Known rows, with every step that occurs
rifub-pegeku-bofep-fetol-mesi-dever: [  8.8 -31.0   7.8   2.1   4.2 -14.7  17.7   4.9 -44.6 -31.0   7.6   0.6
 -24.9  40.1 -20.4  -7.6   7.7  58.2  23.2  11.3   3.2 -31.4]
gegimal-bofep-fetol: [  6.3 -27.1   0.6   0.1   2.3  -0.7  30.7  13.3 -19.1  -7.1   7.7  10.5
  23.2  31.5   1.6  11.3  10.0   1.2 -10.8  22.2  11.8 -30.0]
pegeku-rifub-gegimal-bofep-fetol: [ -1.3 -56.3  12.5 -10.6   1.7 -31.3  35.6   8.1 -12.1   5.0  -6.4   4.0
  12.4  28.1   5.1  -0.3  17.0 -13.0  -3.1  15.6  34.5 -20.9]
bofep-baret-pegeku: [  9.0 -32.7  -2.1   7.7  16.0 -26.3  14.7 -22.4   0.9 -19.3   6.0  10.0
  31.3   8.5  -9.5 -10.1 -13.6  -3.1 -13.2   2.2  -1.4 -34.1]
baret-pegeku-rifub-bofep: [-14.7 -55.0   9.3  26.8   4.3 -43.7  31.4  -8.2  -8.7 -23.8 -11.8  -7.7
  12.9  24.0 -22.1 -18.0   2.3  13.2  -4.3   9.8  -7.4 -16.7]
gegimal-bofep-fetol-mesi-dever: [ 17.1 -32.1   0.4  -9.5 -15.6   5.3   5.7  13.9 -20.4 -21.0   0.0   3.7
  -7.2  40.8  -8.0  -8.0  10.4  37.4   9.8  40.6  34.2 -37.3]
dever-mesi: [-16.6 -44.0  25.0  10.0 -10.2 -16.8  18.2 -14.5 -29.6 -16.1  -3.6   4.1
  14.0  28.4  -6.4 -16.8  13.6  36.4   3.2   1.6  -0.9   7.3]
fetol-mesi-dever: [  8.4 -29.0  14.3   0.3 -24.5 -14.9 -15.3 -15.8 -26.2 -35.9 -12.6  -6.0
 -18.6  23.1 -15.4 -31.1   9.4  47.9  18.8  25.7  18.2 -17.1]
rifub-gegimal-bofep-pegeku: [ -4.9 -46.3   0.0   0.4  13.7 -47.3  19.5  11.3  -5.1 -14.9   7.0  30.5
  28.7  37.7   3.7 -12.9   0.5  -3.4  -1.9  14.7   4.9   6.9]
rifub-pegeku-bofep: [-12.9 -25.9   7.1  16.0  10.0 -42.1  33.3  -1.3 -32.8 -15.4   0.3  10.5
   6.4  31.2 -13.6   0.5   6.8  24.8   1.8 -10.1 -22.5  -6.1]
baret-pegeku-bofep-rifub-gegimal: [ -1.0 -44.8  -9.3  25.0  18.3 -35.9   9.1   4.1  -2.6 -15.1  -4.2   8.3
   8.7   9.8 -20.2   2.6   5.6   1.3  -7.1  -6.7  -3.8 -14.6]
fetol-mesi: [ 13.1 -28.3  19.8  -1.3 -17.9 -21.4  -0.2  -7.6 -27.0 -18.7  -9.8  -3.6
  -1.2  29.4 -10.6 -30.7  11.7  46.2  -0.1  14.9   8.4  -6.3]
pegeku-rifub-gegimal: [-10.3 -51.9  23.8  -0.8  -4.4 -49.9  24.7 -15.8 -17.6  -4.8 -14.9  -2.6
   7.9  10.9  -1.0 -16.4  13.1 -11.5   4.9  -0.9  20.5   0.8]
pegeku-rifub-gegimal-bofep: [-13.1 -56.1  14.2  -4.6 -10.1 -51.9  34.9   4.5  -4.3   5.0 -17.9   7.8
  15.0  29.1   3.3  -8.6  14.4 -12.8  -2.4  15.5  30.0  -3.7]
pegeku-bofep-rifub-gegimal: [ -2.9 -32.7 -10.9   3.3   8.1 -43.0  22.0   1.9 -12.9  -9.7 -11.0   3.1
   2.1   9.0  -6.1  -0.5  17.6 -21.1  -3.8 -28.9   8.1 -12.3]
baret-pegeku: [ -2.7 -33.2  13.2  31.8   5.4 -16.5   5.0  -9.7 -11.8 -22.0   2.5   7.5
  21.6  10.6 -18.6  -3.9   0.1  20.7  -8.5  17.1 -14.4  -9.5]
baret-pegeku-rifub-gegimal: [ -7.2 -64.0  24.2  23.3   3.5 -40.7  14.1  -9.1  -6.9  -8.5  -8.6   3.9
  13.1   9.3 -14.5 -12.8   4.6   9.6  -0.4  15.6   8.7  -4.9]
gegimal-bofep-pegeku: [ -2.2 -27.3  -5.4  12.1  11.8 -29.5  25.5  19.0  -9.6 -14.0   5.5  24.8
  29.5  39.9 -10.7  -8.1   0.3  22.6  -6.8   9.9  -3.6 -25.1]
fetol-bofep-baret-pegeku-rifub: [ -4.7 -42.8 -15.1   4.0  14.4 -53.9  39.0   5.7 -13.6 -27.4 -13.1  -1.9
  16.4  14.8 -16.7 -14.1  -9.1  13.7 -15.0  -3.5 -11.7 -52.0]
pegeku-bofep-fetol-mesi-dever: [  9.9 -28.5   2.5  -5.3   5.1   0.1  18.8  18.0 -29.7 -23.7   0.5 -11.7
 -22.1  21.2 -18.5  -5.3  15.3  38.7  16.4  -1.2  12.7 -37.0]
baret-pegeku-rifub-bofep-fetol-mesi: [  8.5 -59.6  12.7  14.1   4.5 -23.4  24.5   2.2 -20.2 -24.8  -4.9 -18.1
  -3.0  38.2 -23.8 -24.5   5.6  46.5   0.7  24.6   7.2 -33.2]
baret-bofep-pegeku-rifub-gegimal: [-15.9 -72.9  14.3  11.7   7.2 -54.0  35.3   7.7   1.5 -25.3  -5.4   4.5
  13.0  45.6 -16.0  -5.0  -2.4   1.9  -2.6  -2.8  -3.6 -42.6]

Rows
[ -4.2 -33.6 -17.6   6.1  19.8 -46.1  25.0   6.3 -14.2 -38.3  -4.7   5.8
  25.4  12.5 -12.1 -13.4 -14.5   8.1 -15.4   2.8 -24.6 -33.6]  fetol-bofep-baret-pegeku
[-11.5 -44.9  -4.8 -13.9   2.1 -62.2  52.6 -25.4  -9.9 -19.9 -17.2  -9.5
  16.6  22.0  -3.7 -31.4   0.4 -25.3  -7.1 -18.8   9.8 -34.3]  pegeku-rifub-bofep-baret
[-13.3 -47.0   7.5  21.3   6.5 -32.3  29.8   7.0  -3.3 -37.2   4.8   7.3
  22.9  41.8 -18.4  -0.8  -5.2  12.5  -7.0  -4.0 -25.6 -45.7]  baret-bofep-pegeku
[  2.2 -46.2 -12.7   0.0   3.0 -37.6  37.1   6.3  14.1   1.8 -12.2  14.1
  30.5  28.7  -9.6  -7.1  -9.9   0.2 -21.4  16.0  21.3 -50.0]  gegimal-bofep-baret-pegeku-rifub
[-21.8 -44.7   9.6   4.2  -6.0 -51.5  44.1 -14.1 -19.7 -20.2 -17.8 -13.0
   7.9  24.1  -8.9 -24.4  13.1  -9.1  -1.4  -8.4   1.8 -13.5]  pegeku-rifub-bofep
[  4.4 -20.1 -16.1   6.6 -11.9 -24.9  13.9  -1.1 -10.3  -6.7 -13.2  12.8
  16.6  30.6  -5.3   2.4  13.7  -1.8 -20.4   9.8  22.4 -36.0]  gegimal-bofep-rifub
[ -4.9 -22.0 -12.3  -9.2  15.6 -39.9  44.6   1.5  -3.1  -9.1  -3.6   3.6
  20.9   8.0  -5.7  -5.3   0.9 -20.3  -9.7 -35.2  -4.6 -33.6]  pegeku-bofep-baret
[ -7.2 -57.4  -8.8  -2.0  18.6 -67.0  32.7   6.0  -8.3 -25.9 -12.9   4.2
  17.1  15.3  -6.5 -18.7  -9.9  -1.7  -7.3   1.9  -3.6 -29.3]  fetol-bofep-baret-pegeku-rifub-gegimal
[  6.2 -51.3  10.4   1.7 -18.0   4.3   8.3   3.9 -15.8 -43.6  -1.4 -12.3
 -11.6  42.5 -18.2  -0.5   5.8  28.1   9.3  30.7   9.3 -55.3]  baret-bofep-fetol-mesi-dever
[ -6.8 -66.9  12.7  18.0   0.5 -42.6  21.4   9.9   6.9  -0.3  -9.8  11.9
  19.5  24.0 -11.2  -5.8   4.6  10.2  -7.2  31.8  15.8  -7.3]  baret-pegeku-rifub-gegimal-bofep
[ -4.6 -47.8   9.7  10.0  -3.2  -0.5  31.5   2.0 -12.8 -27.4   7.5  -5.7
  17.1  31.1  -6.4  18.7   4.3 -10.1  -9.5   9.5  -8.7 -45.8]  baret-bofep-fetol
[ -1.2 -15.7 -12.0  10.7   5.7 -30.6  27.1   1.1 -17.5  -9.1 -14.4  -5.0
   3.0  10.9 -15.0   2.2  14.8  -4.0 -11.3 -35.2   2.6 -36.7]  pegeku-bofep-rifub
[ -3.7 -50.0  17.5   5.4  20.2 -54.7  29.4  -6.6 -17.7 -14.3   0.9  10.5
  12.2  26.2 -11.3 -27.0   2.5  17.6   6.5 -13.4   7.5 -20.2]  bofep-pegeku-rifub-gegimal
[ -5.0 -42.0  -1.3  20.7 -13.0 -34.4  16.5 -18.0 -16.4 -33.3  -7.7   4.0
   7.3  49.2 -17.4   9.5   1.9   4.7 -13.3   4.7 -10.0 -52.1]  baret-bofep-rifub-pegeku
[ -4.5 -17.9 -17.3  12.7  -1.2 -41.1  13.0  -0.5 -35.1 -36.8 -16.3  -3.3
   4.3  15.5 -10.4  -6.7  11.3  10.9 -15.5  -8.8 -10.8 -34.9]  fetol-bofep-rifub
[  5.5 -61.5   6.8  13.1  -3.1 -19.6  12.5  -7.1 -22.6 -40.4  -7.0 -17.4
 -15.7  31.7 -28.9 -26.5   3.9  44.4  17.1  32.5  17.6 -43.4]  baret-pegeku-rifub-bofep-fetol-mesi-dever
[  3.7 -57.9   3.4  -2.9  14.0 -47.6  23.9 -20.5   6.9  -9.7  -6.4   7.0
  23.7   7.8  -5.2 -19.7  -9.8 -12.4  -7.4   2.1  17.8 -30.3]  bofep-baret-pegeku-rifub-gegimal
[  4.8 -22.8 -11.6  13.7 -11.2 -34.7  14.4 -10.2 -23.3 -12.8  -8.4  22.0
  12.6  45.6  -8.7   2.1   6.6  17.3 -14.4  15.5  13.0 -33.7]  gegimal-bofep-rifub-pegeku
[ -2.0 -19.9 -14.0  15.4   1.9 -49.3  14.9  -8.9 -50.3 -41.5 -10.0   5.0
  -0.8  33.5 -14.2  -8.4   7.6  28.8  -8.8  -2.3 -19.6 -32.5]  fetol-bofep-rifub-pegeku
[ -6.1 -24.3  -4.0  -2.4  16.9 -49.8  42.0  -9.2 -21.5 -14.0   3.6  13.9
  15.9  28.3  -8.6  -7.3  -6.2   5.4  -0.5 -21.5 -14.4 -26.1]  rifub-pegeku-bofep-baret
[ 14.1 -30.8   8.4   0.0   9.2 -17.4  31.0   9.6 -43.7 -15.8   9.1   0.0
 -10.0  44.3 -15.5  -7.2   9.2  58.0   8.5   1.4  -7.2 -22.3]  rifub-pegeku-bofep-fetol-mesi
[-10.7 -31.1 -13.4 -11.7   9.5 -50.8  35.3 -26.9  -7.8 -34.0  -3.6  -0.3
  27.6  20.9   4.9 -29.4  -4.2 -38.8  -5.3 -12.8 -11.7 -12.7]  rifub-bofep-baret
[ -7.8 -22.7 -17.9 -11.6  13.0 -50.6  33.4  -0.1 -23.5 -35.0 -10.4   3.5
  23.5  13.0  -0.2 -15.2  -5.0  -8.6 -11.4 -12.1 -19.0 -31.0]  fetol-bofep-baret
[ -9.2 -45.9  10.1  -1.5   3.8 -31.9  48.5 -11.2 -30.5 -22.2  -4.2 -15.9
   6.3  24.4  -6.6 -15.4  11.6  -4.2   1.4  -6.1   9.2 -31.8]  pegeku-rifub-bofep-fetol
[ -3.1 -32.9  13.9  14.7  14.3 -39.6  33.6  -7.2 -23.4 -14.7  -1.5   4.1
  12.7  26.1 -20.4 -20.9   1.5  37.2  -0.1 -19.9   2.0 -45.4]  bofep-pegeku-rifub
[  4.0 -43.1   1.3   6.7  11.1 -37.4  28.8 -19.5   0.4  -8.7  -6.9   1.1
  24.3   7.9 -14.8 -15.2  -9.6   2.8 -12.5  -2.9  13.6 -52.3]  bofep-baret-pegeku-rifub
[-14.9 -58.9   9.5  20.2   3.1 -42.2  44.7   7.6  -3.8 -25.1  -6.8  -1.1
  13.2  47.8 -24.5  -3.7  -2.6  16.3  -7.0  -9.2  -8.3 -65.2]  baret-bofep-pegeku-rifub
[-12.2 -34.5  -0.9  11.8  19.7 -58.4  41.8  20.3 -34.7 -32.7  -8.4  -1.6
   7.3  29.4 -22.0 -21.0   4.3  43.2  -3.0 -15.7 -18.8 -45.8]  fetol-bofep-pegeku-rifub
[ -6.7 -57.9  -1.8  10.3 -11.3 -36.9   9.5 -11.1   1.2 -29.3 -11.7   1.1
  10.3  31.0  -3.6   7.5   8.2 -32.8 -12.1   2.5   3.9 -31.0]  baret-bofep-rifub-gegimal
[-10.2 -36.0   2.9  30.3  15.8 -24.7  26.7  13.3  -5.0 -15.6  -1.1   3.8
  18.3   7.1 -25.3   3.9   3.5  20.2  -6.4  -3.4 -22.5 -12.9]  baret-pegeku-bofep
